Each row was made from one path, in order. Every step used is in the known rows, and no mark comes twice. Write each row's path.
Known rows:
tezar-dapa: [ 0.03  0.09  0.12 -0.12 -0.05  0.01  0.06  0.06  0.04 -0.11 -0.16 -0.04
  0.11  0.02 -0.01 -0.07 -0.08  0.05 -0.09 -0.05  0.07 -0.01  0.06  0.17]
zozan-feko-gozo: [-0.15  0.09 -0.02 -0.15 -0.05 -0.11  0.16 -0.06  0.06  0.00  0.09 -0.01
 -0.09 -0.05 -0.05 -0.13 -0.02  0.02  0.01 -0.03  0.04  0.00  0.18  0.13]
gozo-feko-zozan-dapa-tezar: [-0.07  0.13  0.13 -0.31 -0.06 -0.06  0.24 -0.04  0.07 -0.05 -0.21  0.01
 -0.18 -0.04 -0.03 -0.20 -0.07  0.03 -0.26 -0.19  0.07  0.08  0.03  0.11]
feko-gozo-kepef-tezar-dapa: [-0.10  0.08  0.27  0.25 -0.09  0.00  0.15 -0.09  0.04 -0.18 -0.22 -0.07
  0.02  0.08 -0.02 -0.04  0.04  0.07 -0.10 -0.15 -0.02  0.02  0.09  0.19]
tezar-dapa-tapuf-kepef-gozo: [ 0.02  0.09  0.07  0.21 -0.15 -0.09  0.16  0.14  0.00 -0.30 -0.59 -0.07
 -0.11  0.07  0.00  0.00 -0.06  0.08 -0.21  0.02  0.06 -0.04  0.28  0.23]
tapuf-kepef-tezar-dapa: [ 0.02  0.05  0.06  0.16 -0.11 -0.01  0.08 -0.01  0.01 -0.16 -0.34  0.01
  0.07  0.09 -0.01 -0.01 -0.04  0.05 -0.04 -0.14  0.04 -0.17  0.17  0.08]
zozan-feko-gozo-kepef-tezar: [-0.16  0.09  0.09  0.16 -0.06 -0.09  0.24 -0.22  0.04 -0.09 -0.03 -0.02
 -0.13  0.00 -0.04 -0.10  0.05  0.03  0.06 -0.19 -0.03  0.00  0.17  0.06]
purel-zozan-feko: [-0.02  0.10 -0.03 -0.11 -0.10 -0.03  0.25 -0.03  0.02 -0.05 -0.17 -0.06
 -0.10 -0.11 -0.01 -0.09 -0.07  0.01  0.03 -0.08  0.04  0.00  0.14  0.13]
dapa-tapuf-kepef-gozo: [ 0.05  0.09 -0.11  0.27 -0.12 -0.08  0.18  0.01  0.02 -0.24 -0.48 -0.07
 -0.22  0.02  0.02 -0.03 -0.07  0.06 -0.06 -0.01  0.05 -0.01  0.27  0.13]
tezar-dapa-tapuf: [-0.06  0.09  0.13 -0.09 -0.07  0.06  0.13  0.11  0.03 -0.19 -0.47 -0.09
  0.02  0.02  0.00 -0.04 -0.09  0.06 -0.19  0.02  0.07 -0.02  0.07  0.21]
kepef-gozo-feko: [ 0.07  0.14  0.01  0.27 -0.12 -0.10  0.16 -0.04  0.03 -0.11 -0.11  0.00
 -0.12  0.00  0.01 -0.12 -0.06  0.04  0.09 -0.12  0.02  0.14  0.08  0.12]
dapa-zozan-feko-gozo: [-0.24  0.09 -0.01 -0.22 -0.04 -0.11  0.20  0.02  0.09  0.01 -0.20 -0.09
 -0.08  0.02 -0.05 -0.10 -0.02  0.02 -0.19 -0.07  0.03 -0.09  0.25  0.15]
purel-zozan-feko-gozo-kepef-tezar: [-0.14  0.09  0.14  0.27 -0.14 -0.04  0.34 -0.19  0.02 -0.12 -0.22 -0.09
 -0.19 -0.06 -0.01 -0.06  0.05  0.03  0.02 -0.18 -0.05  0.04  0.17  0.16]
dapa-zozan-feko-gozo-kepef-tezar: [-0.26  0.10  0.11  0.10 -0.05 -0.10  0.28 -0.14  0.07 -0.08 -0.31 -0.09
 -0.12  0.06 -0.05 -0.07  0.05  0.03 -0.14 -0.24 -0.04 -0.09  0.24  0.08]
tapuf-dapa-zozan: [-0.03  0.07  0.02 -0.16 -0.05 -0.05  0.11  0.02  0.08 -0.04 -0.53 -0.11
  0.01  0.05  0.01 -0.09 -0.09  0.05 -0.34 -0.12  0.05 -0.06  0.13  0.10]
zozan-feko-gozo-kepef: [-0.15  0.09  0.04 -0.03 -0.04 -0.14  0.23 -0.07  0.05 -0.05  0.00 -0.05
 -0.15 -0.06 -0.05 -0.12  0.00  0.03 -0.06 -0.11  0.00  0.10  0.18  0.09]
feko-zozan-dapa: [ 0.02  0.11  0.12 -0.36  0.06 -0.06  0.13 -0.09  0.04 -0.11 -0.11 -0.03
 -0.05 -0.03 -0.02 -0.15 -0.10  0.05 -0.15 -0.16  0.06  0.00  0.05  0.02]
feko-zozan-dapa-tezar: [-0.01  0.10  0.08 -0.44 -0.01 -0.02  0.19 -0.09  0.08 -0.10 -0.13 -0.04
 -0.11 -0.04 -0.02 -0.19 -0.07  0.04 -0.25 -0.16  0.10 -0.03  0.09  0.15]
dapa-tapuf-kepef: [-0.01  0.06 -0.14  0.08 -0.08  0.00  0.16  0.07  0.03 -0.13 -0.49 -0.08
 -0.15 -0.02  0.01 -0.03 -0.09  0.02 -0.13  0.00  0.05 -0.03  0.19  0.05]
feko-zozan: [ 0.05  0.09  0.04 -0.34  0.02  0.03  0.07 -0.01  0.05 -0.05 -0.17 -0.09
 -0.04 -0.02 -0.01 -0.08 -0.10  0.03 -0.19 -0.08  0.04  0.03  0.06  0.00]
dapa-zozan: [-0.03  0.09 -0.05 -0.14  0.00  0.02  0.13  0.02  0.08 -0.03 -0.32 -0.12
  0.01  0.02 -0.01 -0.06 -0.08  0.02 -0.15 -0.12  0.04 -0.07  0.11  0.09]
purel-tapuf-kepef: [ 0.09  0.05 -0.12  0.03 -0.16 -0.02  0.20 -0.08 -0.03 -0.06 -0.33 -0.05
 -0.08 -0.04  0.02 -0.04 -0.10 -0.01  0.12 -0.06  0.02  0.05  0.19  0.05]
gozo-kepef-tezar-dapa: [ 0.01  0.09  0.21  0.20 -0.06  0.03  0.14 -0.10  0.02 -0.20 -0.29 -0.05
  0.08  0.06 -0.01 -0.04 -0.02  0.06 -0.04 -0.21  0.00 -0.02  0.04  0.10]
zozan-dapa-tapuf-kepef: [-0.04  0.08 -0.07  0.05 -0.05 -0.09  0.22 -0.02  0.03 -0.19 -0.45 -0.02
 -0.17 -0.03  0.00 -0.10 -0.08  0.04 -0.09 -0.08  0.07 -0.07  0.18  0.06]

Which path is each row?
[-0.20  0.09  0.26  0.10 -0.09 -0.10  0.22 -0.10  0.02 -0.15 -0.15 -0.02
 -0.02  0.05 -0.06 -0.08  0.05  0.06 -0.07 -0.16 -0.01 -0.04  0.18  0.16] | zozan-feko-gozo-kepef-tezar-dapa
[ 0.13  0.08 -0.12  0.24 -0.10 -0.12  0.12 -0.03  0.03 -0.16 -0.17 -0.02
 -0.13  0.01  0.01 -0.06 -0.06  0.05  0.04 -0.08  0.05 -0.01  0.26  0.09] | tapuf-kepef-gozo
[-0.03  0.05 -0.09  0.24 -0.10  0.05  0.18 -0.08  0.02 -0.18 -0.52 -0.04
 -0.13  0.04  0.02 -0.01 -0.05  0.02  0.00 -0.08  0.02 -0.14  0.19  0.03] | dapa-tapuf-kepef-tezar
[-0.11  0.11  0.08 -0.09 -0.06 -0.13  0.26  0.08  0.01 -0.14 -0.62  0.00
 -0.28  0.00 -0.02 -0.09 -0.09  0.04 -0.35 -0.12  0.03  0.06  0.13 -0.04] | gozo-feko-zozan-dapa-tapuf-kepef
[ 0.00  0.09 -0.02 -0.17 -0.05 -0.02  0.20 -0.14  0.08 -0.11 -0.02  0.00
 -0.07 -0.06 -0.01 -0.21 -0.06  0.03 -0.01 -0.16  0.11 -0.04  0.09  0.22] | zozan-dapa-tezar
[-0.02  0.07  0.04  0.32 -0.14  0.00  0.33 -0.15 -0.01 -0.26 -0.66 -0.06
 -0.20 -0.02  0.04 -0.03 -0.04  0.03 -0.02 -0.14  0.02 -0.12  0.18  0.14] | purel-zozan-dapa-tapuf-kepef-tezar
[-0.16  0.11  0.11 -0.35 -0.05 -0.10  0.17  0.13  0.05 -0.07 -0.38 -0.06
  0.08  0.05 -0.06 -0.08 -0.06  0.03 -0.26 -0.11  0.06 -0.17  0.22  0.16] | tezar-dapa-zozan-feko
[-0.13  0.11 -0.06 -0.27 -0.02 -0.08  0.19  0.01  0.07 -0.01 -0.25 -0.07
 -0.03  0.00 -0.05 -0.10 -0.07  0.01 -0.12 -0.13  0.05 -0.13  0.21  0.07] | dapa-zozan-feko
[-0.28  0.09  0.22 -0.11 -0.08 -0.08  0.18 -0.01  0.06 -0.08 -0.34 -0.05
  0.05  0.13 -0.06 -0.05  0.04  0.04 -0.20 -0.13  0.01 -0.22  0.25  0.22] | kepef-tezar-dapa-zozan-feko-gozo
[-0.08  0.09  0.24  0.12 -0.05  0.02  0.19 -0.02  0.06 -0.18 -0.57 -0.13
  0.07  0.12 -0.01 -0.01 -0.01  0.05 -0.23 -0.26 -0.02 -0.10  0.11  0.12] | gozo-kepef-tezar-dapa-zozan
[-0.07  0.09  0.17  0.08 -0.09  0.11  0.14 -0.03  0.02 -0.24 -0.49 -0.06
  0.05  0.08  0.01 -0.03 -0.04  0.05 -0.06 -0.06  0.04 -0.12  0.06  0.18] | kepef-tezar-dapa-tapuf
[-0.05  0.07 -0.01  0.23 -0.07 -0.05  0.23 -0.17  0.01 -0.23 -0.48  0.02
 -0.14  0.02  0.01 -0.07 -0.04  0.03  0.03 -0.16  0.05 -0.17  0.18  0.04] | zozan-dapa-tapuf-kepef-tezar
[-0.24  0.08  0.12 -0.11 -0.06 -0.21  0.26  0.01  0.08 -0.03 -0.48 -0.11
 -0.15  0.03 -0.04 -0.12  0.00  0.06 -0.46 -0.15 -0.01  0.02  0.26  0.12] | tapuf-dapa-zozan-feko-gozo-kepef
[-0.03  0.14  0.17 -0.23  0.00 -0.10  0.18 -0.03  0.03 -0.06 -0.19  0.02
 -0.12 -0.03 -0.02 -0.16 -0.10  0.04 -0.18 -0.19  0.03  0.10  0.00 -0.02] | gozo-feko-zozan-dapa
[-0.24  0.07  0.06 -0.25 -0.08 -0.18  0.19  0.02  0.08  0.00 -0.39 -0.07
 -0.08  0.05 -0.04 -0.12 -0.02  0.05 -0.38 -0.07  0.03 -0.08  0.27  0.15] | tapuf-dapa-zozan-feko-gozo
[-0.18  0.11  0.17 -0.14 -0.06 -0.05  0.18 -0.02  0.04 -0.10 -0.41 -0.03
  0.10  0.11 -0.05 -0.06 -0.02  0.03 -0.14 -0.19  0.03 -0.27  0.21  0.13] | kepef-tezar-dapa-zozan-feko
[ 0.03  0.16  0.20 -0.04 -0.04 -0.18  0.20 -0.08  0.02 -0.16 -0.17  0.02
 -0.17  0.01 -0.01 -0.17 -0.07  0.07 -0.11 -0.19  0.03  0.13  0.08  0.06] | kepef-gozo-feko-zozan-dapa
[-0.05  0.08  0.05  0.13 -0.04 -0.03  0.16 -0.06  0.06 -0.08 -0.08 -0.11
 -0.12 -0.04 -0.01 -0.08 -0.01  0.05 -0.08 -0.09  0.00  0.16  0.08  0.12] | feko-gozo-kepef
[-0.19  0.08  0.29  0.18 -0.06 -0.01  0.19 -0.01  0.07 -0.16 -0.49 -0.15
  0.02  0.14 -0.02  0.00  0.05  0.06 -0.30 -0.19 -0.03 -0.06  0.15  0.21] | feko-gozo-kepef-tezar-dapa-zozan
[-0.07  0.08  0.10 -0.05 -0.02 -0.04  0.22 -0.12  0.01 -0.23 -0.58 -0.03
 -0.19  0.05 -0.01 -0.06 -0.05  0.04 -0.21 -0.16  0.03 -0.15  0.18 -0.03] | feko-zozan-dapa-tapuf-kepef-tezar
[-0.06  0.07  0.11  0.30 -0.05  0.01  0.18 -0.21  0.05 -0.13 -0.10 -0.08
 -0.09  0.02  0.00 -0.06  0.03  0.04  0.04 -0.17 -0.04  0.06  0.08  0.09] | feko-gozo-kepef-tezar
[-0.06  0.11  0.14 -0.34  0.03 -0.01  0.19 -0.05  0.03 -0.19 -0.41 -0.08
 -0.15 -0.02 -0.01 -0.13 -0.10  0.05 -0.26 -0.08  0.06  0.00  0.07  0.05] | feko-zozan-dapa-tapuf
[-0.27  0.11  0.22 -0.14 -0.05 -0.16  0.25  0.12  0.07 -0.09 -0.39 -0.12
 -0.05  0.06 -0.07 -0.06  0.02  0.05 -0.40 -0.13  0.00 -0.02  0.26  0.21] | tezar-dapa-zozan-feko-gozo-kepef
[ 0.00  0.16  0.16 -0.11 -0.10 -0.14  0.26 -0.09  0.05 -0.16 -0.19  0.01
 -0.24 -0.01 -0.02 -0.21 -0.05  0.06 -0.20 -0.19  0.06  0.11  0.12  0.20] | kepef-gozo-feko-zozan-dapa-tezar
[-0.19  0.12  0.22 -0.01 -0.06 -0.08  0.25 -0.03  0.04 -0.16 -0.49 -0.07
  0.04  0.10 -0.06 -0.05  0.01  0.04 -0.21 -0.27 -0.01 -0.16  0.20  0.09] | gozo-kepef-tezar-dapa-zozan-feko
[ 0.09  0.10 -0.05  0.38 -0.27 -0.15  0.27 -0.07 -0.05 -0.11 -0.38  0.00
 -0.21  0.00  0.03 -0.07 -0.07  0.01  0.16 -0.09 -0.02  0.18  0.22  0.10] | purel-tapuf-kepef-gozo-feko
[-0.18  0.08  0.29  0.28 -0.11  0.05  0.21 -0.05  0.03 -0.25 -0.52 -0.12
 -0.07  0.08  0.00 -0.01  0.04  0.08 -0.20 -0.07 -0.02  0.03  0.10  0.22] | feko-gozo-kepef-tezar-dapa-tapuf
